Each row was made from one walk, in order. Every step used is in the known rows, and no mark comes twice. Write each row's walk.
In the rows, 128 means zero.
Known rows
Q > K: [128 127 125 113 119 142 141 119 109 134 122 143 149 140 140 158 130 125
 130 122 149 126 124 115 145 148 132 127 126 156 119 137  88 124 125 126
 145 126]
V > U > N: [104 125 114  92 124 142 155  91 177 116 108 123 115 110 117 180 135 124
 107  89  81  96 116 123 132 116 156 135 102 109 146 139  95 115 123 128
  97 133]
Z > Y > W: [137 118 156 106 119 138 159 123  53 138  87 118 112 119 143 133 129 147
 133  90 118 142 118 157 108 130 128 123 114 132 125 151 152 122 132 119
 132 106]
W > Y > S: [134 134 130 116 122 101 166 123 195 136 102  95 134 108 141 111 129 136
 158 126 117 139 111 173 101 173 137 113 118 104 181 121 140 162 125 116
 108 128]
B > L > U > Y: [138 122 174 133 130 162 165 139  95 118 119 131 121 120 138 148 139 117
 136  43 114 103 123 133 155 124 140 132 108 157  28 165  78 122 128 121
 118 146]
K > Q > U > L: [130 130 157 143 139 142 144 116 120 105 151 131 109 115 113 158 131 109
 149 180  95 102 129  94 147 138 135 111  97 169  39 145 127 112 129 135
 113 101]
U > J: [146 122 130 112 136 140 143 135 174 124 128 119 128 126 131 161 126 142
  93 141 120 132 128 142 130 106 138 138 112 131 130 160 106 128 131 107
 128 130]
Q > W: [122 107 107 166 114 128 153 140  97 152 133 124 129 114 130  88 124 128
 149 138 124 131 146 124 150 140 126 104 124 136 104 135 160 127 141 126
 136 142]
L > U > Y > S: [110 127 149 111 115 132 175 141 112 122  97 110 110 106 145 130 138 121
 136  39 101 105 111 161 147 160 133 125 113  96  74 168 104 167 130 116
 120 137]
V > B > L > U: [130 134 156 103 143 141 138 116 164 124 121 148 134 126 116 145 133 136
 124 113 138 117 116 106 156 124 119 131 147 160  81 140  81 112 132 137
 146 129]
J > K > Q > U: [137 130 152 160 120 165 139 116 162 151 145 139 139 148 138 200 132 113
 165 219 132 108 126 102 155 112 133 109 116 139  52 131 112 118 132 124
  99 106]
W > Y > S > Q > K > J: [129 132 134  98 106 121 159 107 233 148 114  98 168 122 143 167 132 135
 166 111 137 126 113 153 128 171 142 113 114 130 157 150 134 169 129 113
 156 119]
K > Q > U > L > B: [136 132 159 155 147 128 127 113 135  95 150 135 106 114 110 163 122 103
 159 203  88 103 130  95 139 100 127 118 108 167  41 134 100 114 132 135
 111 103]
Q > W > Y > S: [125 114 108 154 108 103 186 136 161 159 110  94 134  96 141  72 124 136
 177 134 117 141 131 164 126 181 133  90 114 116 151 127 171 157 138 115
 116 142]
Y > S: [116 135 120 108 120 111 151 136 151 119 121 114 125 112 142 113 128 134
 143 117 137 137 117 146 122 157 126 112 129 100 181 140 140 152 129 122
 130 133]
Q > U > N: [125 129 132 138 118 141 152  98 142 132 119 132 121 122 119 165 131 116
 113 146 102  86 124 126 133 123 143 133 102 143 135 140 104 121 127 136
 111 137]
S > Q > W: [117 111 129 165  98 132 130 139 138 165 150 129 141 124 133 123 128 135
 166 163 129 125 137 117 159 131 125 108 112 151 122 135 179 149 140 131
 159 143]
S > Q: [124 129 149 129 112 132 109 128 164 143 146 133 141 136 132 159 131 134
 146 158 133 123 121 121 139 117 128 130 116 144 143 128 150 150 128 132
 152 130]
B > L: [146 127 149 133 136 145 137 133 130 116 144 137 134 128 133 137 130 128
 142 117 147 132 131 115 135 117 135 122 122 164 115 136 106 105 126 126
 127 140]
B > L > U > J: [144 123 163 115 138 160 181 136 163 107 141 123 126 114 130 180 134 134
 105  84  87 113 120 131 154 111 147 134 112 170  55 174  86 115 132 112
 127 143]
W > Y > S > Q > U > N: [128 136 150 124 102 113 165 101 235 149 108 100 139 109 136 167 134 133
 164 158 101 103 103 165 114 158 149 119  88 129 201 131 139 173 123 124
 115 138]
W > Y: [143 128 136 134 130 116 145 116 173 145 108 107 138 123 128 125 129 131
 144 134 110 131 120 156 106 146 139 127 115 128 133 110 128 140 124 121
 106 123]
U > L > B: [147 143 129 141 147 116  99 130 155  90 126 137 106 108 119 155 115 114
 137 141 102 124 133 109 122 105 105 134 119 137 120 127  68 112 130 126
 116 117]
W > Y > S > Q > U > C: [119 134 169 112  98 109 162 123 228 173 118  99 146 131 140 165 135 142
 161 154  97 118 104 176 125 169 148 113  88 111 176 123 126 175 126 122
 107 127]
N > T: [124 116 116 131 136 111  96 127 130 135 128 129 146 131 121 128 133 123
  95 118 160 141 126 127 119 163 129 133 139 119  69 124 106 112 127 126
 134 135]
J > Z > Y > S > Q > K: [127 147 153  93  83 152 128 121 104 170  86 115 145 150 151 214 140 128
 173 133 126 125 101 155 122 175 134 121 118 150 149 161 145 153 129 122
 145 126]
J > T: [138 142 128 147 144 142 138 122 208 148 129 123 133 126 126 174 131 112
 110 110 114 105 136 124 137 153 129 129 140 105 115 121 104 120 136 128
 111 139]
Z > Y > S > Q: [129 133 166  94 106 120 135 116 107 150 108 104 134 126 154 131 135 136
 156 105 144 130 101 168 111 175 127 132 110 123 171 167 166 164 129 128
 163 122]
W > Y > S > Q > U > L: [129 142 151 128 113  99 163 117 225 147 125 109 134 107 130 151 133 134
 170 153  96 117 107 147 119 196 138 110  84 131 166 131 134 169 127 128
 114 117]
Q > U: [115 124 140 141 125 120 154 114 119 151 141 139 132 135 116 128 132 122
 128 152 107 107 125 120 136 153 141 128 116 136 102 128 122 130 133 139
 119 124]
U > Y > S > Q > W: [117 115 137 144  96 129 145 154 126 159 115 118 130 115 157 106 131 132
 177 108 164 125 130 150 152 149 127 103  97 108 142 165 149 174 136 115
 144 150]
W > Y > S > Q > U: [120 134 154 127 108  96 167 113 220 166 126 106 148 121 134 135 134 137
 175 169 107 119 104 161 116 185 147 113 100 122 174 122 153 181 128 128
 122 127]

Write each row's walk
[133 130 156 148 113 161 154 130 155 152 123 129 131 141 157 186 135 112
 179 183 157 107 121 126 155 128 134 100 102 108  69 154  98 142 130 112
  91 113] -> J > K > Q > U > Y > S
[123 126 126 121  87 152 137 123 129 175 102  89 141 128 133 172 134 124
 173  93 110 119 132 151 138 155 129 106 128 127  96 184 205 144 150 116
 159 123] -> K > J > Z > Y > S > Q > W
[120 122 125 118 121 143 134 110 145 107 102 114 124 101 121 184 138 113
  77  62  90  94 114 138 137 140 132 143 124 132  44 150  86 118 125 126
 125 149] -> L > U > N > T
[145 139 153  80  94 161 144 129 151 165  92 109 144 148 152 241 137 143
 135 147 121 129 102 164 127 148 144 131 103 153 149 191 122 151 132 101
 147 129] -> U > J > Z > Y > S > Q > K
[145 126 138 141 122 151 163 123 200 170 140 139 143 148 135 206 130 134
 108 193 117 110 124 124 148 123 141 131 101 125  99 155  75 122 137 111
 100 118] -> Q > U > J > K
[121 136 134 102  89 160 124 137 161 155  94 119 149 144 151 210 138 122
 168  84 161 113 123 140 152 139 136 113 113 118 117 179 112 161 131 106
 145 132] -> U > Y > S > Q > K > J > Z
[152 117 152 132 135 183 163 130 205 140 132 139 140 125 133 193 130 138
 143 184 144 118 129  99 188  87 121 105 130 173  22 172  82 102 144 111
 135 127] -> V > B > L > U > J > K > Q > W
[129 111 136 168 101 123 144 129 172 178 133 112 149 119 133 120 128 137
 181 170 115 127 131 139 141 146 135 107 103 151 127 121 180 158 137 126
 141 140] -> S > Q > W > Y
[129 135 144 106 102 113 160 117 212 153 112 109 160 123 151 157 132 139
 176 147 138 133 103 157 123 181 141 113 107 137 189 129 128 176 123 118
 140 129] -> W > Y > S > Q > K
[118 121 172 149 109 132 125 123 127 172 137 142 138 148 131 156 138 124
 149 150 135  97 122 125 150 138 142 134  90 138  95 145 120 158 129 134
 138 132] -> S > Q > U > Y
[119 130 175 106 103 113 156 105 101 167 118 112 137 132 145 130 138 132
 156 125 130 115  99 161 117 191 137 132 100 129 150 168 162 166 133 135
 158 119] -> Z > Y > S > Q > U
[125 137 166  75  90 166 178 125 147 155  92 102 137 132 147 252 143 136
 128  97  64 105  91 166 149 162 146 136 107 156  83 198 117 165 135 106
 148 132] -> L > U > J > Z > Y > S > Q > K
[107 120 121 139  94 113 152 146 163 151 141 115 137 108 147 109 128 139
 179 148 139 134 126 135 150 159 125  93 115 120 175 148 188 172 140 125
 155 147] -> Y > S > Q > W
[128 141 141  95  98 151 118 114 152 157  99  92 140 139 132 200 136 124
 157  87 113 118 118 153 121 145 132 123 131 121 114 180 180 145 139 117
 155 112] -> K > J > Z > Y > S > Q
[137 123 146 127 132 157 144 115 148  97 120 125 130 105 126 187 140 113
  96  59 113 101 118 125 142 129 140 137 117 167  38 155  70  96 124 125
 125 158] -> B > L > U > N > T
[129 124 113 102 123 152 140 106 140 128 125 129 159 139 130 169 129 119
 120  80 149 117 136 109 153 139 134 128 135 146  83 162  94 115 133 119
 163 113] -> Q > K > J
[117 120 165 135 124 136 162 124 106 127 125 120 116 123 138 125 135 112
 168 153 135 105 122 135 143 138 147 106 100 127  61 160 132 151 128 123
 113 120] -> K > Q > U > Y > S
[128 143 129 102  94 137 146 115 237 163  99  96 165 134 138 210 135 131
 181 130 112 124 113 153 126 163 144 106 120 134 152 142 142 166 130 108
 135 122] -> W > Y > S > Q > K > J > Z
[108 129 134 120 103 110 129 111 198 140 131 122 145 117 133 171 137 127
 124 147 144 108 107 137 131 171 138 121 105 120 159 147 125 154 127 131
 143 148] -> Y > S > Q > U > N > T
[131 127 177  93 110 121 168 110 133 165 117 105 136 130 147 154 137 142
 132 133 125 117 100 171 118 176 145 139  90 132 151 191 147 166 135 119
 158 120] -> Z > Y > S > Q > U > J
[133 134 151 100  93 174 112 103 125 170 107 120 163 161 135 234 139 121
 153 108 131 110 119 125 144 141 136 135 122 170  84 174 136 133 134 122
 175 112] -> S > Q > K > J > Z > Y
[135 130 171 109 117 152 169 115 119 142 111  98 117 134 131 192 136 124
 147 189  88 111 109 155 124 140 155 115 103 149  68 183 157 139 135 111
 114 111] -> K > Q > U > J > Z > Y > S
[140 131 155 125 125 171 166 117 143  92 121 124 118 102 131 186 136 117
 122  64  90  91 119 125 150 102 140 133 111 174  83 159  86 109 125 126
 119 154] -> B > L > U > N
[144 125 155 124 125 182 170 132 193 121 131 113 124 124 142 235 134 127
 116 152  77 105 116 129 165  93 137 126 114 140  17 173  95 130 135 102
 109 117] -> L > U > J > K > Q
[118 145 165 114  89 135 139 118 107 183 100 113 133 146 134 192 141 126
 171 150  98 112 101 158 116 180 140 121 111 132 138 154 171 157 134 131
 126 124] -> J > Z > Y > S > Q > U
[129 129 154  74 103 139 145  99 116 150 108 104 156 134 154 162 136 130
 149  66 160 121 109 153 129 179 131 132 115 136 134 195 143 155 133 121
 192 110] -> Z > Y > S > Q > K > J
[133 116 173 128 124 165 185 150  98 111 110 135 110 109 143 159 136 135
 144  41 102 116 125 133 156 103 139 113 104 152  43 160  88 119 131 112
 109 138] -> B > L > U > Y > W
[160 116 126 146 116 158 185 141 239 151 119  93 139 114 159 181 125 140
 166 212 128 140 128 155 145 118 137  90 100 124 105 164 131 142 139  84
  99 125] -> U > J > K > Q > W > Y > S
